Each row was made from one path, in order. Every step used is in the known rows, and no mark comes twice. Write each row's path.
(in the rows, 128 means zero)
Known rows
tasud/zifido: [105 143 119 142 104 139 141 128 154 130 127 144 123 127 125 114 113 127
 141 153 144 123 128 100 109 117 129 133 138 140  72 134 132 141 126 147
 142 139 121 140 120 132 121 117 117 146 123 106 139 130 135 109 113 117
 118 120 141 135 138 131 123]
gufut/bufi/zifido: [106 132 138 156 100 115 127 124 148 128 138 103 129 127 125 110 109 108
 127 155 130 127 136 136 132 123 136 118 131 151  50 126 136 142 118 143
  99 126 108 139 121 117 115 143 132 133 123 114 128 130 144 103 117 123
 135 121 130 141 143 143  92]
beref/vidu/zifido/tasud: [117 118 139 118 105 123 150 147 125 121 128 152 133 130 117 117 131 129
 134 138 129 118 129  97 114 134 139 136 135 145 131 133 131 117 128 146
 129 143 121 132 130 122 130 120 107 154 145 127 119 115 143 127 111 126
 121 128 118 138 140 128 131]
vidu/beref/gidok/zifido: [115 131 165 137 106  85 110 133 135 119 136 125 132 131 110 101 114 121
 134 132 137 112 126 142 111 111 138 166 129 123 176 129 136 112 116 131
 162 141 125 132 124 129 142 134 119 157 116 116 120 117 140 136 110 142
 123 123 128 139 147 121 145]
vidu/beref: [109 127 146 127 102 115 131 119 127 123 130 137 117 132 116 121 119 116
 132 137 141 107 130 134  99 114 135 123 125 128 149 139 137 107 118 139
 175 136 123 136 126 125 137 131 128 171 122 117 131 137 137 133 120 126
 130 124 159 131 141 130 133]
tasud/zifido/gidok/beref/vidu/daginuk: [110 136  94 139 101 139 139 122 129 120 118 161 123 135 115 133 123 121
 128 156 139 128 130 100 103 127 132 112 149 139 120 140 137 131 126 150
 151 140 117 129 115 131 130 123 124 130 108 120 153 141 124 103 113 119
 114 124 119 136 136 132 116]
daginuk/vidu: [104 141 154 135 114 137 128 118 121 133 121 148 127 115 120 110 111 112
 139 139 134 132 126 119 116 126 133 195 136 130 197 124 142 124 142 132
 149 134 114 135 130 117 124 113 121 132 125 107 128 127 135 120 115 129
 129 124 146 142 140 117 134]
vidu/gufut/bufi/ropod: [104 143 169 133 104 128 144 125 122 122 134  88 126 109 136 138 107  99
 133 159 127 100 135 129 140 129 137 100 131 149  74 131 138 141 124 129
 127 117 104 134 128 109 121 126 130 126 117 129 125 121 149 116 122 122
 165 124 131 133 140 126 103]
zifido/vidu/beref: [110 148 152 128 106 114 134 127 127 124 137 133 101 128 122 107 123 121
 121 151 147 123 132 132 124 122 137 119 133 138 133 137 133 102 119 127
 163 134 115 149 131 122 132 137 127 141 124 112 145 119 139 131 120 127
 134 127 149 135 133 123 112]
daginuk/vidu/gufut/bufi/zifido/tasud: [112 141 155 146 124 134 139 137 133 128 127  96 124 117 126 116 103  98
 129 147 123 138 137 134 149 128 133 177 131 141 163 115 152 116 134 124
 111 127 113 139 125  99 119 121 125 144 131 120 125 116 147 114 109 130
 155 121 120 143 136 130 105]
beref/gidok/zifido: [110 140 169 139 109 101 107 136 145 123 136 130 148 126 113  97 110 121
 139 138 133 127 122 138 124 118 142 192 134 130 138 122 130 143 124 130
 132 139 114 132 123 134 140 134 112 107 118 110 113 108 141 127 106 149
 115 123 107 144 151 115 148]
tasud/zifido/gidok: [104 141 100 141 100 128 139 118 152 127 126 149 117 140 120 118 120 119
 136 163 140 129 127  99  97 110 132 136 144 138  60 137 141 133 121 146
 159 142 116 138 116 131 127 123 124 128 116 111 143 129 129 111 115 124
 111 120 142 130 134 127 117]
ropod/bufi/zifido/gidok: [ 95 135 122 143  93  91 124 117 159 119 112 124 107 137 117 105 110 107
 134 137 140 133 128 155 107 120 132 148 129 135 101 148 155 118 122 148
 113 130 112 140 117 103 136 142 132 102 122 113 138 152 130 115 119 140
 123 127 168 144 135 132 107]
bufi/zifido/tasud: [113 123 138 141  97 122 141 141 164 131 126 116 129 143 117 102 106 112
 131 149 130 149 131 155 117 120 137 133 128 149  95 144 146 130 122 144
 100 140 121 142 112 119 136 136 121 151 139 112 122 134 140 114 112 127
 121 122 131 138 145 142 107]
daginuk/vidu/beref: [110 135 153 134 114 123 126 119 115 129 122 142 121 120 116 112 114 114
 133 131 138 122 129 124 110 120 129 179 132 124 231 127 146 101 136 130
 171 139 122 134 131 115 127 113 126 166 123 111 134 134 134 127 116 128
 134 124 158 139 138 122 133]
daginuk/vidu/zifido/tasud: [110 137 137 122 128 127 138 141 119 128 125 149 112 125 123 103 120 114
 133 144 131 147 125 106 141 133 139 193 134 133 205 123 148 124 141 127
 150 143 118 133 132 119 129  98 109 148 138 112 111 130 142 125 104 131
 134 125 125 137 136 122 129]
vidu/beref/gidok/zifido/tasud: [118 126 163 134 114  89 117 141 144 117 139 124 128 141 110  99 117 119
 133 133 138 120 128 149 116 111 138 168 127 127 173 134 139 116 114 129
 160 145 129 133 120 127 147 136 115 172 126 117 114 113 141 135 104 145
 124 124 125 139 145 121 139]
vidu/beref/gidok: [111 128 157 124 101 103 122 131 124 123 133 136 124 128 109 117 118 120
 128 132 142 112 127 143 117 111 132 170 124 127 165 131 130 114 117 135
 171 145 126 131 123 126 136 128 119 159 123 114 121 129 139 135 116 142
 127 124 137 137 143 121 138]
gidok/beref/vidu/zifido/tasud: [113 124 131 108 116 133 148 148 103 123 133 159 139 117 113 125 131 118
 120 156 131 132 127 111 125 148 144  98 140 139 141 132 127 125 128 145
 130 134 119 129 124 131 132 114 112 153 135 123 128 138 141 114 102 116
 122 132 107 142 147 135 130]
vidu/daginuk: [104 134 140 136  94 154 122 110 126 122 109 151 110 141 123 129 109 118
 135 132 136 116 129 130 124 130 140 147 127 137 179 141 136 146 129 139
 148 136 113 131 125 124 139 130 128 111 110 120 128 144 132 126 124 134
 135 124 130 134 143 125 138]
gufut/vidu/daginuk: [111 131 148 137 100 154 130 114  98 128 104 150 113 131 130 116  98 119
 133 132 144 109 122 124 141 127 140 130 130 145 165 136 126 147 136 137
 138 142 108 141 124 136 125 130 139 103 116 108 134 117 131 125 129 137
 132 126 123 141 139 123 149]
vidu/gufut/bufi/zifido: [107 141 154 146 107 126 137 129 141 125 130  79 127 120 128 126 103 100
 126 153 122 114 137 134 140 124 138 113 128 148  65 121 141 121 118 134
  97 117 105 143 123 109 120 140 132 124 122 126 130 120 152 116 118 126
 152 119 115 136 139 141 104]
daginuk/vidu/zifido/gidok: [105 141 127 125 115 114 128 122 110 129 122 155 116 125 119 109 123 111
 129 147 129 142 122  96 123 128 140 195 140 130 203 120 150 112 139 126
 166 140 109 129 134 120 127 103 120 117 121 113 121 134 136 126 113 135
 126 124 130 132 133 118 128]
daginuk/vidu/beref/gidok/zifido/tasud: [118 134 165 138 126 105 117 137 131 124 130 134 129 128 111  96 114 115
 134 129 135 137 128 140 127 118 132 215 131 120 251 123 148 107 132 122
 158 145 128 130 126 116 137 117 114 171 127 112 118 112 138 127 102 143
 131 124 131 145 141 115 135]
gidok/beref: [101 137 136 114 115 139 135 125 111 129 134 153 135 112 115 126 118 107
 124 164 137 131 124 138 120 138 143  98 137 135 123 136 126 141 127 142
 147 125 112 134 120 136 134 120 128 134 119 112 133 153 136 111 109 116
 122 128 132 138 150 133 136]
daginuk/vidu/gufut/bufi/zifido/gidok: [107 145 148 148 114 124 130 123 124 127 123 100 127 117 122 120 106  97
 125 149 121 133 135 124 135 124 134 173 136 138 154 113 155 107 132 124
 119 126 105 136 126 101 119 125 132 117 118 121 135 119 142 114 116 131
 148 120 122 139 133 128 102]
gidok/zifido: [107 141 162 145 110 109 116 119 153 122 130 129 140 133 122  96 110 120
 144 146 131 122 125 126 102 121 146 138 136 133 119 133 140 134 126 133
 137 127 110 140 127 134 142 141 123 115 117 114 126 114 140 124 110 127
 115 123 131 138 151 123 147]
ropod/bufi/gufut: [ 85 129 107 142 110 125 128 123 147 114 113 148 106 118 134 130 114 117
 134 126 143 118 127 146 120 119 130 155 123 134 139 144 140 125 135 140
 138 122 116 140 119 110 133 135 123 104 122 114 127 145 141 116 120 131
 125 130 163 150 134 122 126]
gidok/zifido/tasud: [113 133 154 139 122 114 126 136 166 118 135 127 132 146 121  91 114 116
 143 150 130 136 127 137 111 121 147 138 134 138 115 140 145 142 122 131
 133 131 118 142 120 130 150 143 118 137 130 116 115 107 141 124 102 132
 117 124 127 138 151 124 140]
gufut/vidu/beref: [114 125 152 131 107 119 137 121 100 129 120 136 120 125 124 108 107 118
 130 136 147 100 121 127 121 114 136 112 128 139 137 134 129 116 129 136
 157 142 117 145 125 136 124 130 139 151 125 106 137 108 135 129 126 131
 128 126 147 137 136 127 144]
zifido/gidok/beref/vidu/gufut/bufi: [106 133 124 122 104 122 139 122 104 117 136 133 138 121 112 142 128 100
 117 165 126 119 132 119 109 130 143  95 144 141  90 128 135 120 118 140
 145 121 105 129 118 119 133 139 134 115 112 132 143 126 135 113 114 127
 127 128 116 136 141 130 113]
beref/gidok/zifido/vidu/daginuk: [113 153 170 144 105 110 105 136 138 120 130 133 128 132 118  94 111 126
 131 140 137 134 127 141 150 126 143 193 137 134 175 125 131 139 124 122
 127 139 110 137 125 129 141 138 114  88 112 111 123 105 139 127 109 152
 125 125  95 146 144 111 135]
tasud/zifido/vidu/beref: [111 152 124 142 111 124 143 134 147 127 133 137 101 128 127 105 120 129
 127 156 152 124 132 107 122 117 127 118 140 139  96 137 134 111 120 136
 156 141 123 149 125 129 121 124 118 157 123 107 154 120 135 116 114 115
 127 122 146 136 130 129 105]

Write each row's path
[113 156 130 143 109 117 136 141 144 127 136 136 107 126 123 104 120 132
 126 154 153 128 131 113 132 115 126 150 139 138 104 131 129 116 120 133
 153 146 123 145 122 128 121 119 113 152 123 105 147 116 137 116 111 124
 126 122 131 138 130 125 108]
tasud/zifido/vidu/beref/gidok
[113 129 149 142  91 117 142 129 129 120 126 102 146 122 117 134 117 112
 126 143 118 103 139 117 109 123 134 118 137 149  76 123 138 103 121 143
  98 126 108 136 124 104 120 149 129 121 123 137 141 104 143 118 122 128
 138 122 114 140 137 133 104]
beref/vidu/gufut/bufi/zifido/gidok
[107 131 124 155  97 105 126 116 147 127 138 105 124 137 120 113 114 102
 124 160 128 134 136 134 122 117 138 119 135 151  40 128 142 141 114 141
 112 128 105 137 117 114 120 149 136 119 117 118 132 129 138 104 119 131
 128 121 131 137 139 139  82]
gufut/bufi/zifido/gidok
[107 164 133 140 113 142 150 140 149 127 129 120 109 120 132 114 114 125
 130 164 144 127 132 104 137 123 131 124 141 144  69 128 133 120 124 132
 134 132 113 151 124 126 120 120 117 123 124 111 152 108 141 115 114 116
 136 121 125 135 129 127 111]
tasud/zifido/vidu/gufut
[100 115 112 152 100 163 127 117 109 125 104 157 120 122 140 135 101 126
 123 126 136 118 125 129 141 116 136 136 127 149 183 137 130 133 142 132
 147 133 111 139 118 135 124 137 134  97 111 112 129 119 140 120 131 130
 123 125 112 144 134 122 139]
bufi/gufut/vidu/daginuk
[103 136 111 115 101 105 133 123 116 123 129 153 111 140 120 114 130 116
 127 157 129 131 121  95 116 123 147 142 136 136 110 131 142 123 123 136
 167 138 106 130 129 132 136 118 120 108 120 119 117 138 138 131 117 134
 119 124 121 123 135 125 127]
vidu/zifido/gidok
[109 138  97 135 104 130 143 127 132 124 128 159 134 127 113 127 125 121
 128 165 139 131 129  97  97 122 133 109 150 140  81 136 135 130 124 151
 152 138 118 133 114 132 126 120 122 137 115 116 152 132 126 102 110 114
 107 125 127 137 138 133 114]
tasud/zifido/gidok/beref/vidu
[100 118 108 140 107 143 135 132 105 127 117 155 124 113 141 124 111 128
 122 139 134 123 120 108 144 117 139 129 129 150 147 128 128 123 142 132
 147 133 109 141 124 142 120 123 123 108 123 110 122 114 149 123 124 126
 117 125 107 140 132 125 138]
bufi/gufut/vidu/zifido
[106 139 136 140 110 121 137 126 126 121 133  85 131 121 122 134 110  94
 117 167 120 125 136 140 137 127 141  95 135 147  66 123 144 121 116 133
 108 116 101 138 117 113 127 140 137 118 114 128 136 130 146 111 114 125
 147 121 108 135 138 143  97]
vidu/gufut/bufi/zifido/gidok/beref
[105 135 157 141 100 119 134 120 125 126 141 109 123 113 135 124 113 104
 135 161 136 107 133 130 130 129 136 100 136 153  61 139 132 171 126 136
 135 125 107 130 127 116 117 127 129 134 116 118 121 130 141 105 122 120
 153 127 151 137 144 123  89]
gufut/bufi/ropod
[106 131 129 115  99 127 141 122 103 118 129 145 141 123 107 142 128 104
 120 160 125 122 129 122  98 130 142 104 144 137 117 134 137 112 123 141
 151 127 107 131 117 122 140 134 134 113 113 128 145 130 133 120 116 128
 120 128 120 133 141 127 128]
zifido/gidok/beref/vidu/gufut
[ 88 126  93 139 113 112 130 126 121 114 108 152  98 123 139 121 114 117
 125 133 143 121 119 127 135 118 134 148 127 139 142 140 142 119 137 137
 145 128 109 141 121 118 129 130 130  88 120 111 128 133 139 119 122 138
 122 131 142 148 126 120 130]
ropod/bufi/gufut/vidu/zifido/gidok
[108 116 130 153 110 119 118 131 119 122 122 140 136 118 131 115 105 128
 123 127 137 115 123 135 133 105 134 150 128 141 184 129 132 111 135 126
 154 135 119 140 118 140 128 141 127 125 113 110 125 100 146 127 120 136
 114 124 110 148 137 119 142]
bufi/gufut/vidu/beref/gidok/zifido
[ 89 125 112 144 114 125 130 123 128 117 108 147 105 114 139 123 106 119
 132 125 148 114 122 142 134 119 129 145 123 139 138 140 135 126 140 139
 135 126 113 145 119 117 126 135 130  99 124 107 132 126 138 117 122 134
 125 131 155 155 131 120 133]
ropod/bufi/gufut/vidu
[104 143  93 133 109 130 140 122 139 127 130 151 122 131 117 122 122 115
 128 171 141 137 127 105 104 120 134 107 148 137  71 138 138 138 122 147
 161 136 116 135 113 137 129 117 125 131 111 110 148 143 127 103 108 116
 110 123 132 132 137 133 116]
tasud/zifido/gidok/beref
[110 127 140 123 102 153 135 126  97 121 120 163 140 117 112 139 118 117
 124 142 133 118 131 128 117 147 140 102 140 138 186 137 124 130 132 148
 134 129 114 127 123 128 133 127 124 131 114 125 143 144 132 111 115 119
 126 130 113 145 150 132 135]
gidok/beref/vidu/daginuk
[115 138 168 142 119 102 110 128 123 126 127 136 134 118 112  97 111 116
 135 125 136 127 127 133 120 118 132 216 133 120 252 119 146 101 135 123
 158 142 124 129 130 118 132 117 118 156 119 111 124 117 137 130 107 140
 128 123 132 145 142 115 139]
daginuk/vidu/beref/gidok/zifido
[103 142 154 134 116 135 140 125 129 120 135  93 122 117 131 135 111 101
 130 156 127 102 135 125 140 124 139 119 127 143  69 119 133 132 119 130
 127 117 105 140 127 112 123 134 130 122 121 126 125 114 150 121 117 127
 153 121 119 134 139 130 118]
vidu/gufut/bufi
[110 144 139 161 100 122 125 125 145 126 132 104 110 132 129 107 109 112
 119 155 134 134 140 140 154 131 137 117 134 155  86 127 138 138 119 133
  96 127 104 143 125 112 116 148 132 113 117 116 140 127 143 103 120 128
 146 123 116 143 135 138  76]
gufut/bufi/zifido/vidu/daginuk
[108 128 143 117 108 139 140 130 104 126 130 161 152 107 110 132 124 116
 125 151 134 120 128 124 105 142 139  99 141 139 137 133 122 127 131 150
 132 129 115 131 123 130 131 125 122 142 123 119 141 137 135 112 111 114
 118 130 124 144 150 133 134]
gidok/beref/vidu
[ 92 120 114 144 115 118 129 124 125 114 109 144 100 118 138 123 108 118
 129 120 150 108 124 147 128 115 128 135 121 135 165 145 139 110 137 137
 145 128 119 145 119 116 129 137 133 121 123 110 135 130 139 122 123 133
 130 132 161 153 129 123 133]
ropod/bufi/gufut/vidu/beref
[109 157 120 149 105 151 139 129 147 125 119 147  97 134 132 112 114 131
 129 153 149 133 133 107 138 128 130 132 141 144 111 137 133 136 127 136
 140 140 115 145 124 128 124 122 118 119 115 108 152 125 132 109 117 120
 132 123 126 137 130 126 109]
tasud/zifido/vidu/daginuk
[107 147 174 138 116 134 137 123 111 128 125 103 127 100 134 127 104  99
 133 149 128 117 133 121 142 132 131 165 137 140 170 120 145 128 141 121
 135 124 107 131 132 101 115 111 127 129 119 120 128 119 144 116 117 125
 163 124 136 140 139 119 107]
daginuk/vidu/gufut/bufi/ropod
[113 148 165 145 114  94 117 127 148 120 138 123 121 135 123  88 117 123
 131 148 139 126 129 134 114 122 143 120 138 134 142 135 143 103 120 122
 150 127 113 148 132 130 143 148 127 131 116 115 141 105 141 128 110 127
 124 126 135 137 142 122 128]
gidok/zifido/vidu/beref
[104 143 123 119 120 117 129 125  95 129 124 161 120 117 116 112 124 107
 123 156 129 149 121  99 129 136 141 175 143 128 209 119 147 115 140 128
 168 136 109 127 132 124 129  98 120 121 118 114 126 145 136 120 108 130
 125 126 121 135 136 123 128]
daginuk/vidu/zifido/gidok/beref
[100 130 129 141 107 106 136 137 170 118 115 116 104 138 122  99 106 108
 136 134 142 138 129 166 123 125 131 148 123 139 108 150 152 128 124 148
  94 133 121 143 114 102 137 137 121 132 140 111 127 147 136 113 110 136
 132 129 161 149 138 136 108]
ropod/bufi/zifido/tasud
[105 160 157 135 115 132 142 134 126 123 140 101 109 116 133 120 117 108
 120 166 135 120 136 127 157 129 140 115 134 149  66 120 131 121 118 119
 124 118  99 152 131 113 123 139 129 101 123 119 140 101 149 121 118 128
 155 125 119 137 132 123  98]
zifido/vidu/gufut/bufi
[ 97 147 139 145 101  98 128 130 159 121 116 116 103 126 124  96 109 111
 130 137 147 137 130 160 132 130 130 144 129 140 106 143 147 115 126 142
  91 128 111 150 123 102 129 140 126 103 129 108 145 143 135 113 117 132
 133 130 162 150 135 132 100]
ropod/bufi/zifido/vidu
[105 113 123 144 105 131 126 130 109 125 120 150 128 114 132 127 107 127
 118 127 140 113 124 136 136 104 131 150 125 143 171 131 126 112 136 130
 160 138 119 139 117 137 121 133 128 131 118 109 124 106 145 126 125 135
 119 124 117 147 134 121 137]
bufi/gufut/vidu/beref/gidok
[108 144 140 158 105 111 128 129 147 130 142 101 118 125 126 103 112 111
 120 162 135 136 138 138 148 126 136 115 135 155  45 124 135 136 118 135
  94 126 104 147 125 114 113 148 130 120 123 112 137 119 145 103 117 124
 139 123 125 143 137 140  76]
gufut/bufi/zifido/vidu
[ 89 125 103 138 116 119 131 132 122 118 108 149 100 115 142 118 110 121
 129 127 146 117 120 128 142 124 132 147 124 139 149 138 138 122 141 137
 134 127 111 143 124 120 125 125 124  97 126 109 126 132 143 119 120 134
 126 131 141 151 128 122 133]
ropod/bufi/gufut/vidu/zifido
[102 135 107 109 108 108 132 129 103 123 132 160 115 130 117 121 131 110
 117 166 129 139 119 102 123 133 150 117 140 134 122 130 140 125 124 137
 171 134 106 129 127 137 138 112 121 115 117 119 123 153 138 122 110 128
 119 127 114 126 139 132 129]
vidu/zifido/gidok/beref
[103 112 115 145 106 140 132 123 109 126 118 150 126 116 136 130 107 125
 121 130 139 110 125 130 125 106 132 122 126 145 166 136 131 110 137 132
 163 134 118 143 118 137 122 137 134 135 118 110 132 112 144 125 128 125
 119 124 131 143 133 126 137]
bufi/gufut/vidu/beref
[111 126 150 138  86 148 132 119 119 118 110 157 132 131 117 133 118 130
 138 119 131 101 134 117 106 133 134 143 134 140 185 139 128 125 131 148
 130 140 117 129 129 117 131 136 123 124 119 129 138 125 132 124 126 130
 127 126 124 142 143 124 136]
beref/vidu/daginuk
[112 158 177 145 117  99 112 144 138 119 145 101 134 118 121  97 113 116
 128 154 132 128 130 138 158 123 143 178 137 138 108 111 130 135 118 116
 117 127 105 141 125 123 131 140 115  93 117 116 122  87 149 125 105 148
 136 124  89 146 143 113 121]
beref/gidok/zifido/vidu/gufut/bufi
[ 99 118 116 145 104 152 134 123 115 129 117 155 131 112 138 129 106 125
 125 138 136 119 123 125 131 111 135 134 129 151 132 134 126 128 141 135
 143 131 110 144 118 138 121 136 132 106 119 107 129 109 144 120 127 126
 115 124 121 145 135 122 137]
bufi/gufut/vidu
[111 131 169 126  93 139 148 131 121 121 119 124 148 113 117 137 117 120
 136 132 125  94 133 112 100 128 134 132 133 141 122 127 130 103 128 143
 121 129 113 136 129 113 128 133 123 131 129 131 138 105 143 131 122 125
 133 125 123 139 142 125 139]
beref/vidu/gufut
[106 129 124 117  96 121 136 118 107 122 131 158 141 126 106 134 130 108
 122 161 130 128 128 123  91 127 143 110 146 137 117 138 134 123 123 146
 154 131 110 129 117 127 138 135 131 118 114 124 142 136 128 115 115 127
 110 129 130 136 144 128 123]
zifido/gidok/beref/vidu
[ 93 121 119 142 114 109 123 133 124 116 112 145 106 115 133 119 108 119
 126 116 150 112 123 154 138 114 126 167 121 133 173 138 135 116 135 136
 144 132 120 141 117 116 126 133 126 118 123 108 127 127 140 122 120 144
 127 132 148 157 130 119 133]
ropod/bufi/gufut/vidu/beref/gidok
[107 158 122 143 108 134 144 136 154 130 132 142 110 124 130 105 118 130
 132 162 150 134 130 103 127 122 130 126 143 146  62 133 131 131 125 137
 140 137 115 150 125 131 119 120 117 126 123 103 151 116 135 109 113 115
 123 123 135 137 132 126 108]
tasud/zifido/vidu
